Each row was made from one path, in order. Every step used is in the known rows, and no mark comes twice. Write each row's path.
In the rows, 128 means zero.
Known rows
lebo-lanul: [141 119 130 155 121 131 152 146 137 144 143 135 139 137 121 112 111 113
 183 124  91 125 127 141 148 118 130 121 133 142 136 137 132 122 109 107
 132 131 114 123 132 147 134 139 123 129 126]
rezem-doko-kitud-voken-sulu-gifo-vifof-figub: [144 144 116 130 134 146 128 166 105 109 125 126 111 104 114 141 139 142
 129 121 112 159 128 122 119 165 173 131 143 120 133 109 129 127 132 127
 123 141 139 131 132 156 111 113 137 115 166]
sulu-gifo-vifof-figub: [137 117 110 149 118 170 109 147 151  92 129 115  88 129 146 109 103 109
 161 147 110 120 149 120 133 155 147 114 140 123 123 118 142 139 116 115
 127 138  94 147 129 128 127 125 111 137 149]
doko-kitud-voken: [129 160 115 104 140 111 106 155 141 102 132 121 158 131 114 143 131 152
 151 123  90 143 122 130 150 112 153 128 132 131 139 128 151 110 124 149
 118 154  87 126 119 151 113 120 152 148 149]
ditur-nagatul-lanul-lebo-voken-sulu-gifo-vifof-figub: [187 108 105 200 123 145 111  71 108 138 140 115  67 144 125  88 122 141
 212 142 111 141 138 113 154 135 160 123 149 125 145 119 128 120 120  70
 145 161 135 132 127 140 116 117 136 129 165]
mevabo-gerak: [177 108 146 123  98 118 138 152 176 140 137 130 152 157 131 134 141 156
 129 126 140 139 123 123 147 131 110 127 128 121 132  98 134 134 114 136
 129 143 121 121 131 134 148 124 133 121 119]
sulu-gifo: [148 122 121 139 138 131 117 138 148 114 124 108 100 140 141 119 102 110
 162 138 122 124 142 115 164 131 132 120 126 128 121 104 138 133 114 126
 124 129 129 140 126 124 130 135 121 137 146]
vifof-gifo-nagatul-turen: [133 118 119 109 144 172 125 108 140 143 127 118 128 145 137 115 136 134
 185 121 139 141 143 127 143 158 150 118 139 128 140 142  92 135 103 101
 118 147 153 142 132 131 107 123 102 133 164]
sulu-voken-zure: [133 119 126 110 139 107 118 154 156 139 113 123 145 136 129 117 125 118
 198 130 116 109 123 119 152 151 156 129 121 125 111 135 123 120 129 104
 128 162 117 119 128 122 119 118 134 154 108]
turen-nagatul: [135 126 130 121 142 147 119 109 130 150 128 130 170 133 112 112 122 153
 132 142 141 138 113 117 100 137 126 131 142 116 134 137 104 123 128  93
 124 110 147 126 147 134 123 130 134 116 135]
turen-nagatul-lanul: [162 123 138 144 148 151 119  79 127 135 133 131 183 145 125 109 118 134
 146 134 111 131 112 122 111 142 131 129 145 118 144 136 123 116 120  85
 135 114 161 133 137 132 120 123 135 116 148]
lebo-lanul-nagatul-turen: [175 114 140 176  98 138 152 113 148 156 144 130 140 133 119 107 115 124
 213 135 103 125 121 130 136 138 123 122 146 140 152 121 119 116 102  66
 122 136 105 126 136 156 132 133 124 130 140]
vifof-voken: [107 125 119 151 141 129 116 107 108 135 123 128 138 128 121 114 129 119
 114 117  76 131 129 135 112 138 129 129 130 132 125 151 159 125 132 132
 115 153 112 128 138 121 115 112 123 145 123]
vifof-voken-sulu: [119 124 116 135 136 122 138  98 111 151 113 130 149 119 124  97 131 121
 122 123  89 131 127 137 133 142 132 131 132 134 113 148 136 123 140 114
 120 163 150 125 138 126 117 115 135 118 118]
kitud-voken-sulu-gifo-nagatul: [148 133 129 101 109 102 119 115 133 141 117 112 106 133 126 114 121 133
 177 110 107 153 135 147 141 129 149 123 131 132 113 124  98 117 122 117
 121 150 133 122 123 144 130 123 160 117 145]
lanul-lebo-voken: [164 122 109 162 126 105 126 132 118 158 125 123 100 113 111 116 131 154
 243 119 108 123 125 103 111 101 132 119 127 125 138 119 128 117 127 108
 119 167  86 104 131 141 118 136 145 130 144]
lebo-voken-nagatul: [135 129 103 164 126  87 136  88 118 175 123 129  83 132 106 104 121 158
 200 133 119 128 125 123  92 135 138 133 137 135 123 143 112 117 139 117
 123 156  96 111 134 140 117 115 149 131 136]
gifo-sulu-voken-nagatul-lanul-lebo: [183 110 126 138 133 131 116 120  94 137 119 133 174 122 136  95 128 154
 197 126 119 146 141 110  75 140 164 131 117 123 120 158 101 114 120  88
 132 163 103 131 138 133 125 117 143 119 136]
nagatul-lanul: [166 123 141 154 139 133 129  86 124 109 136 129 148 144 146 123 123 102
 141 118  87 120 127 138 144 133 131 126 133 130 141 129 161 119 118 116
 143 132 143 138 114 124 124 122 128 128 143]
vifof-gifo-sulu: [121 120 112 113 156 158 132 151 113 154 122 123 175 126 140 120 128 151
 162 110 144 138 150 136 112 144 149 121 122 122 125 141 115 135 107 112
 121 138 163 136 134 122 106 133 108 115 153]
kitud-voken: [120 140 125 115 110  98 108 123 118 127 128 119 115 131 115 141 129 138
 148  97  93 146 125 153 114 126 135 126 128 129 125 125 134 117 129 138
 123 136 101 115 123 136 128 120 154 142 132]
gerak-mevabo: [163 112 141 137 146 118 108 162  96 112 130 129 120 112 121 130 116 107
 138 123 129 131 123 123  93 144 117 129 123 135 138 140 124 136 133 102
 131 133 122 125 127 124 116 129 133 137 129]
figub-vifof-gifo-sulu-voken: [126 120 123 107 139 164 138 154 132 150 130 131 153 137 139 112 127 155
 142 126 133 123 145 128 101 165 179 117 137 126 129 118 126 138 123 113
 136 143 135 136 131 135 138 125 113 107 152]
gifo-sulu-voken: [167 115 131 115 134 138 117 159  87 138 116 136 181 118 140 106 126 150
 156 116 108 135 142 127  74 132 159 132 111 125 112 157 127 122 115  98
 124 148  90 134 138 127 124 125 133 126 125]
rezem-doko: [138 126 130 142 133 139 142 144  88 132 125 133 104 108 116 149 144 131
  98 115 142 150 126 120  96 158 141 137 130 119 132 109 118 135 136 131
 127 111 167 127 140 135 124 122 122 109 145]
vosi-zure-voken: [119 110 149 126 127 144 123 153 136 162 128 117 116 122 138 144 130 116
 136 118 143  95 119 144 139 128 157 125 128 120 139 117  92 122 131 111
 116 167  92 129 132 127 115 120 137 135 129]
sulu-gifo-vifof-voken: [118 117 102 164 115 160 109 127 137  96 119 114 108 135 142 102 101 115
 149 143  92 111 151 120 126 146 147 114 128 123 121 111 158 136 112 124
 125 149 102 145 135 117 135 125 116 141 144]
rezem-doko-kitud-voken: [138 149 122 129 140 126 127 159  96 117 128 128 126 109 105 159 146 148
 117 111 116 160 122 124 112 147 161 136 132 120 140 107 136 123 132 144
 119 130 139 124 132 152 113 116 140 123 160]
rezem-doko-kitud-voken-sulu-gifo-nagatul: [156 142 124 120 137 133 126 157 104 120 123 123 116 116 115 144 140 146
 135 120 126 168 130 115 124 150 168 133 132 124 135 110 107 122 124 130
 116 140 154 131 133 156 113 117 142 112 171]
vosi-rezem-doko-kitud-voken-nagatul-turen: [121 151 141 153 112 139 137 123 136 145 112 119 147 137 103 144 147 133
 106 115 158 150 116 134 113 155 179 144 150 121 133 103  93 116 131 161
 109 127 107 135 115 124 126 105 148 138 157]
voken-sulu-gifo-vifof-figub: [148 120 119 122 116 147 146 130 150 129 115 121 118 118 143  87 114 121
 157 150 134 123 140 124 160 151 153 121 140 128 107 117 105 132 128  94
 135 149 156 137 126 136 130 131 134  94 137]
sulu-voken-nagatul: [121 119 100 122 143 110 116  96 115 145 120 125 116 142 124 100 119 137
 178 145 123 134 126 110 106 159 150 135 128 127 111 146 109 118 142 111
 132 155 104 121 136 132 127 112 143 150 114]
zure-voken-sulu: [128 122 147 110 128 111 156 114  98 165 109 139  90 117 130 116 134 140
 155 125 119 116 120 149  98 149 155 125 124 126 118 123 125 123 143  98
 131 156 131 117 128 127 130 131 148 108 127]
vosi-gerak: [140 104 127 105 136 136 109 106 156 155 143 127 114 153 138 123 134 135
 121 127 152 108 127 131 167  99 144 125 135 120 125 111 118 130 115 126
 126 136  98 131 118 136 127 117 119 128 132]
rezem-doko-kitud-voken-sulu-gifo: [148 147 117 123 143 125 133 159 103 120 122 121 122 109 112 147 138 143
 131 118 124 159 126 120 134 150 165 135 132 123 131  97 128 124 129 134
 122 136 158 128 131 152 114 120 142 112 164]

Which path is each row?
[191 113 133 121 126 134 142 105 148 141 116 115 122 133 148  88 119 121
 201 145 137 140 141 110 174 129 147 119 132 131 119 122  80 124 115  88
 132 159 177 138 125 140 129 133 142  91 155]  voken-sulu-gifo-nagatul-lanul-lebo
[135 111  97 178 114 156 108  94 140  96 121 112 107 139 141  94 101 117
 186 150  95 118 151 107 129 150 148 112 133 122 128 113 144 127 113 116
 133 159 109 144 134 122 136 121 122 137 158]  sulu-gifo-vifof-voken-nagatul-lanul-lebo
[175 112 129 139 134 133 118 121  90 138 118 136 178 128 139  96 124 149
 171 125 116 142 141 121  75 147 165 135 118 126 116 163 106 115 120  93
 133 154 106 137 137 130 126 116 140 121 132]  gifo-sulu-voken-nagatul-lanul
[156 113 130 169 106 130 148 131 136 169 148 129 148 138 123 113 110 131
 197 139 110 134 127 131 114 127 118 120 139 137 146 131 113 115 104  84
 118 133 118 121 138 152 130 137 128 127 136]  lebo-lanul-nagatul
[191 120 128 180 138 117 128  89 120 126 134 126 126 135 134 116 125 119
 224 112  73 117 125 118 136 113 133 119 132 129 147 122 161 113 119 103
 136 159 116 121 117 134 117 127 141 130 155]  nagatul-lanul-lebo-voken
[109 126 122 109 135 159 144 140 152 146 135 127 132 142 133 122 129 144
 129 133 145 120 138 128 129 164 164 115 146 127 137 104 126 141 128 126
 138 132 153 133 125 139 139 126 110 110 155]  figub-vifof-gifo
[139 112 101 124 166 150 126 119 104 156 121 120 178 133 141 104 128 151
 214 115 130 143 149 120 109 154 163 120 123 119 125 146 107 124 111  96
 128 160 150 132 134 125 104 126 120 124 157]  vifof-gifo-sulu-voken-nagatul-lanul-lebo
[154 130 115 139 126  89 155 117 120 182 113 132 110 119 116  96 124 148
 190 120  98 113 123 137 118 120 138 130 130 136 112 133 131 121 134 101
 124 162 117 110 127 140 114 129 151 108 129]  lebo-voken-sulu
[148 115 118 123 138 160 138 122 136 147 133 129 150 139 138 105 129 155
 184 131 140 130 144 115 108 169 184 115 142 124 137 116 111 131 123 103
 144 156 143 133 129 142 138 120 120 103 163]  figub-vifof-gifo-sulu-voken-nagatul-lanul-lebo
[180 120 131 160 149 138 119  81 121 151 132 129 165 137 117 103 121 148
 201 130 101 130 111 111 103 128 130 125 144 116 148 130 123 112 120  77
 131 132 137 121 138 139 115 128 142 118 156]  turen-nagatul-lanul-lebo-voken
[192 117 128 153 148 135 125  79 130 153 126 122 160 135 122  91 112 142
 216 136 106 129 115 107 127 129 137 123 146 117 140 121 120 113 120  65
 131 139 154 124 137 140 118 132 146 106 159]  turen-nagatul-lanul-lebo-voken-sulu-gifo
[130 116 137 121 119 127 149 117 110 147 107 132  81 122 138 106 121 134
 166 134 114 107 132 143 101 156 162 118 123 122 115 109 131 127 135  96
 132 162 124 125 129 125 136 133 144 111 137]  zure-voken-sulu-gifo-vifof
[170 115 140 116 129 127 118 174 124 138 112 133 193 114 136 111 130 145
 180 117 127 125 139 126 100 140 166 131 112 125 112 156 105 120 116  92
 126 158 114 132 137 124 122 120 135 125 122]  gifo-sulu-voken-zure
[158 122 102 167 125  97 127 106 125 164 126 122  85 117 105 108 131 163
 252 132 130 132 125  94 109 115 135 122 133 124 136 126 100 115 135 107
 124 171  97 104 135 146 121 129 149 126 147]  lanul-lebo-voken-nagatul
[120 117 105 105 164 154 125 150 102 157 120 122 174 131 144 112 126 151
 174 110 124 136 149 134 103 151 158 122 118 121 117 145 125 132 108 104
 119 148 140 134 135 120 103 130 111 127 146]  vifof-gifo-sulu-voken
[131 119 131 101 135 158 140 166 157 150 127 130 163 134 137 114 129 151
 162 127 146 117 143 126 123 171 183 117 138 125 129 117 110 136 122 106
 138 149 151 134 129 135 136 121 114 107 152]  figub-vifof-gifo-sulu-voken-zure
[164 115 154 116 122 126 146 102 118 152 107 130  66 125 136 103 127 128
 190 130 116 117 127 139 121 158 162 121 128 128 122 115 120 124 129  83
 127 166 121 129 128 131 132 129 141 115 144]  zure-voken-sulu-gifo-nagatul-turen
[145 114 110 133 154 157 120 103 124 159 133 118 132 155 142 113 131 138
 222 115 112 142 147 123 123 139 147 112 134 127 144 149 104 127 101 106
 116 159 152 134 127 131  96 125 114 130 178]  vifof-gifo-nagatul-lanul-lebo-voken
[202 109 141 145 116 141 119  83 120 142 132 130 127 148 141  99 136 132
 219 128 102 148 138 115 112 120 147 118 134 132 146 162  84 113 108  92
 123 167 128 135 128 144 117 121 139 111 165]  gifo-nagatul-lanul-lebo-voken-sulu
[118 116 100 109 162 150 126 132 107 161 119 122 167 131 139 109 126 155
 181 120 141 141 150 127 101 160 161 124 121 122 117 148 102 130 114 104
 123 152 148 133 137 123 105 125 117 125 147]  vifof-gifo-sulu-voken-nagatul
[143 116 138 154 131 110 135  65  99 148 124 133  76 134 124 119 133 141
 195 134 120 129 121 128  82 160 153 122 131 122 139 129 118 112 143 104
 138 162 122 118 129 130 131 116 147 130 147]  zure-voken-nagatul-lanul-lebo
[135 117 117 135 138 132 125  99 120 148 111 121 131 132 133  88 121 116
 146 131  91 135 138 129 140 142 139 125 131 135 113 150 124 124 127 107
 115 168 145 135 139 127 116 116 131 121 134]  vifof-voken-sulu-gifo-nagatul
[203 108 133 155 128 133 106 121 164 126 126 107 100 154 145 106 109 110
 245 136 108 130 148 105 162 127 149 112 130 131 137 125 103 123  99 101
 117 160 123 142 122 132 119 126 127 135 173]  sulu-gifo-nagatul-lanul-lebo-voken-zure
[152 116 104 139 147 111 114  76 115 133 125 123 122 147 131  96 120 130
 211 141 105 132 125 104 116 155 152 131 128 125 121 140 121 111 135 102
 139 165 110 121 129 133 124 112 147 148 129]  sulu-voken-nagatul-lanul-lebo
[155 128 108 179 131  90 137  68 119 163 126 129  93 141 115 102 120 145
 206 128  96 122 125 127 102 137 139 131 140 136 130 143 127 114 134 109
 130 158 105 116 127 138 114 112 146 131 144]  lebo-voken-nagatul-lanul
[150 112 111 128 154 154 132 101 125 165 127 119 132 150 144 104 133 140
 226 118 118 142 147 125 132 140 151 112 134 127 138 148  96 125 104  95
 119 165 169 132 128 133  96 128 119 115 175]  vifof-gifo-nagatul-lanul-lebo-voken-sulu
[166 112 128 131 127 148 104 128 147 118 128 109  96 152 147 111 109 115
 177 144 129 142 151 110 144 129 142 116 127 130 129 130  98 131 104 122
 113 135 121 149 131 132 128 129 119 135 159]  sulu-gifo-nagatul
[127 122 112 137 142 123 132 102 123 146 111 120 133 124 130  92 119 114
 139 127  85 128 135 131 149 144 136 127 130 134 109 137 141 125 132 111
 119 166 149 130 137 124 119 119 132 121 128]  vifof-voken-sulu-gifo
[122 115 109 158 112 153 111 136 164  99 115 112 119 134 140 105 104 112
 164 144 103 106 150 122 146 151 149 114 128 123 120 111 147 134 113 120
 127 154 116 143 135 116 134 123 115 138 144]  sulu-gifo-vifof-voken-zure
[144 120 116 118 111 141 149 122 150 128 108 120 126 120 144  89 112 126
 155 149 140 117 142 123 161 142 151 122 131 127 107 105 107 131 124  99
 139 149 163 136 128 131 139 137 138  91 136]  voken-sulu-gifo-vifof
[185 117 136 108 117 138 146 108 156 135 110 118 113 130 142  86 120 120
 176 145 144 134 138 119 181 142 149 124 135 135 115 120  78 128 118  85
 129 152 165 141 128 139 132 132 137  94 145]  voken-sulu-gifo-nagatul-turen
[190 116 120 179 124 129 134  86 127 122 126 123 128 132 141  98 117 120
 232 123  76 110 133 116 141 121 144 115 132 127 139 112 157 116 115  91
 142 168 124 127 118 134 123 131 142 116 161]  nagatul-lanul-lebo-voken-sulu-gifo-vifof
[171 116 130 108 123 134 142 117 146 146 113 118 118 132 145  89 118 124
 172 148 148 139 142 118 168 134 145 123 130 134 110 126  74 128 120  97
 127 149 174 138 127 138 130 133 139  92 145]  voken-sulu-gifo-nagatul
[113 120 134 133 129 108 136  85 101 158 118 135  67 130 118 122 133 148
 168 138 135 130 121 134  72 164 154 127 129 124 129 133 108 120 150 114
 130 152 115 118 134 128 133 116 144 130 134]  zure-voken-nagatul
[155 116 136 133 122 152 138 102 144 139 127 131 127 146 138  92 125 125
 131 138  96 126 138 127 129 161 167 118 148 136 132 127 131 130 131 110
 136 160 142 141 129 142 145 111 126 102 152]  figub-vifof-voken-sulu-gifo-nagatul-lanul
